Each row comes from the steps of one path. Every step used is in the known rows, and no mark comes twice. Write the path behind each row, first mark first.
Known rows:
tozi/rore: [-0.97  1.53  2.81  0.16  0.43  1.76 -0.86 -1.78  3.04 -0.84 -0.03  1.01
  2.02  0.49 -0.71  3.69  1.83  1.97]
lovam/sosam: [-1.05 -2.48  2.78  0.77 -1.00 -0.72  1.17 -1.49 -0.14  0.92  0.56 -0.22
  0.58 -0.13 -0.82  2.00  4.41  1.45]
rore/pizo/momolo/tozi: [-1.43 -1.60 -1.66  1.06  1.49  2.61 -0.60 -3.07 -0.66 -3.31  4.26 -0.48
  0.64  2.58  0.71  2.32  2.37 -2.02]
rore/pizo/momolo/sosam: [-0.53 -1.55 -3.34 -1.38 -2.66  1.01  0.56 -1.55 -0.67 -0.25  4.20 -1.07
 -1.56 -0.52 -0.70  1.34  2.60 -1.40]
lovam/sosam/rore/pizo/momolo/tozi: [-0.70 -3.24 -2.52  1.08  3.55  0.42  0.90 -1.39 -0.55 -2.17  0.34 -3.77
  1.38  2.84 -0.52 -0.45  3.70 -1.08]
lovam/pizo/momolo/sosam: [-0.29 -3.60 -0.11 -0.23 -3.22 -0.13  0.81 -4.98 -0.98 -1.63  3.13  0.05
 -1.90 -0.96  0.25  2.35 -1.12 -0.58]
sosam/rore/pizo/momolo/tozi: [-1.03 -0.28 -1.68  1.12  4.84  2.32 -0.85 -3.11  0.11 -4.02  1.64 -2.97
  2.47  3.63  0.61  0.10  1.67 -1.76]
lovam/sosam/rore: [-0.60 -1.28  3.05  0.84  2.37 -1.06  1.01 -1.65  0.54  0.15 -2.13 -2.48
  2.30  0.92 -1.08 -0.32  3.63  1.69]
tozi/rore/pizo: [-1.57  0.30 -0.97 -0.86  1.27  2.93 -0.90 -0.63  2.60  0.44  1.23  1.38
  2.09  1.11 -2.01  2.57  3.78  2.90]
tozi/lovam/pizo: [-1.31 -2.13  1.96  1.55  0.21  0.61 -1.19 -0.87  1.17  0.30  1.89  3.18
  0.79 -0.81  0.57  1.00  0.83  3.27]
sosam/momolo/tozi: [-1.42  1.18  3.03  3.68  1.62  1.67 -1.39 -4.49 -0.61 -4.52  2.20 -1.56
  2.65  3.30  1.83  3.07 -0.27  0.59]
sosam/lovam: [-0.36  0.71  3.12  2.12  0.59  1.74 -1.88  0.65  0.84 -0.11  0.56  1.60
  2.39 -0.21  1.77  0.48  2.64  1.18]
momolo/sosam/rore/pizo: [-0.49  0.74 -1.69 -1.40  2.59  0.31 -0.23 -0.75  1.43 -0.15  1.60 -2.25
  1.38  0.45 -2.74 -1.06  2.99  1.53]
lovam/sosam/momolo/pizo: [-1.96 -3.10  2.55  3.37 -2.49  0.35  0.58 -4.69 -0.79 -0.80  0.70  0.93
  1.76  0.99  0.42  2.04  1.24  2.36]
lovam/pizo/momolo: [-1.36 -3.92  1.62  1.02 -1.54  1.61  0.52 -6.52 -1.71 -1.70  2.01  1.29
  0.13  0.76  1.77  2.53 -0.45 -0.38]
sosam/lovam/pizo/momolo/tozi/rore: [ 0.37 -2.27  0.06  2.52  1.15  2.79 -2.12 -0.98  2.08 -3.84 -0.05  1.27
  1.57  1.49  2.27  2.38 -1.79  0.32]
rore/pizo: [-2.09 -0.74  0.00 -0.16  1.14  2.22 -0.37 -2.28  0.04  0.41  3.02  1.20
  1.67  1.15 -1.00  1.08  4.40  1.58]

Write each row's path:
[-1.11 -2.02  2.54  2.32 -2.14 -0.07  1.20 -2.80 -1.98  0.30 -0.38 -2.05
  1.37  1.10  0.90  1.76  2.57  2.16] -> lovam/sosam/momolo
[-0.58  0.50 -2.86  1.69  4.61  1.79 -2.02  1.59  1.66 -2.81  1.34 -1.89
  2.03  2.10  1.19 -1.08  1.81 -0.71] -> sosam/rore/pizo/momolo/tozi/lovam
[ 0.45  1.01  0.51 -0.27 -0.08 -0.41  0.24 -2.83  0.49 -2.40  0.37 -3.62
  0.19 -0.16  0.19  0.43 -0.15 -1.90] -> pizo/momolo/sosam/rore
[ 0.10 -0.15  0.52 -0.31 -3.63 -0.08  0.35 -2.72 -0.15 -1.60  3.02 -1.23
 -1.66 -1.07  0.53  2.70  0.58 -2.13] -> pizo/momolo/sosam
[ 0.05 -3.31  1.08  3.43  1.04  2.01 -1.68 -2.47 -0.60 -3.91  1.84  1.10
  1.18  1.49  3.23  1.01 -1.32 -0.96] -> sosam/lovam/pizo/momolo/tozi
[ 0.02 -2.34 -0.05 -0.25  0.12 -0.45  0.58 -4.94 -0.26 -2.31  0.35 -2.22
 -0.11  0.07  0.07  0.13 -1.87 -0.42] -> lovam/pizo/momolo/sosam/rore
[-0.92 -3.14  0.62  1.61 -1.70  0.97 -0.70 -1.86 -0.12 -0.48  1.80  2.16
 -0.31 -0.70  2.46  1.26 -0.34  0.50] -> tozi/lovam/pizo/momolo
[-0.15 -0.45 -4.24 -2.09 -2.62  1.68  0.09 -0.02  2.07 -0.21  2.40 -0.82
 -1.22 -0.56 -1.73  2.67  2.02 -0.32] -> tozi/rore/pizo/momolo/sosam
[-1.06 -0.64 -1.44 -0.17  2.60  2.42  0.05 -3.27 -0.58 -1.10  0.23 -2.25
  2.26  2.19  0.73 -0.84  2.64 -0.94] -> sosam/rore/pizo/momolo
[-1.15 -1.98 -2.28  1.79  1.05  1.69  0.04 -0.02  0.95 -1.17  0.13 -2.13
  1.89  3.11 -1.43  2.39  3.02  3.12] -> lovam/sosam/momolo/tozi/rore/pizo
[ 0.44 -1.27  0.11  2.62  2.44 -1.28 -0.43  2.17  1.52 -2.43 -1.03 -3.37
  0.87  0.87  1.39 -0.35  1.73 -0.91] -> pizo/momolo/tozi/lovam/sosam/rore
[-1.56  0.99 -1.52  1.99  2.41  3.54 -1.70 -1.79  1.62 -3.07  1.50 -1.18
  3.12  3.90 -0.37  3.15  0.91  2.57] -> sosam/momolo/tozi/rore/pizo
[ 1.10 -0.18 -4.65 -0.95 -2.41  2.24 -1.33  3.93  2.43  0.76  0.85 -0.32
 -0.38 -1.31 -0.09  0.51  2.23  0.14] -> tozi/rore/pizo/momolo/sosam/lovam
[ 0.16 -2.83 -1.11  0.31 -3.52 -0.68 -0.46 -0.40  0.54 -0.35  3.05  1.08
 -2.43 -2.40  0.73  1.09 -0.98  0.23] -> tozi/lovam/pizo/momolo/sosam
[-0.43 -2.79 -3.36  0.50  0.97  0.13  0.55  3.25  0.28  2.05 -1.16 -2.40
  0.74 -0.07  0.15 -2.55  4.63  0.76] -> tozi/lovam/sosam/rore/pizo/momolo
[ 1.32  0.03 -0.11  0.96 -3.15  0.44 -1.05  1.20  0.29 -0.73  1.59 -0.76
 -0.82 -1.73  2.05  0.65  0.89 -1.76] -> pizo/momolo/sosam/lovam
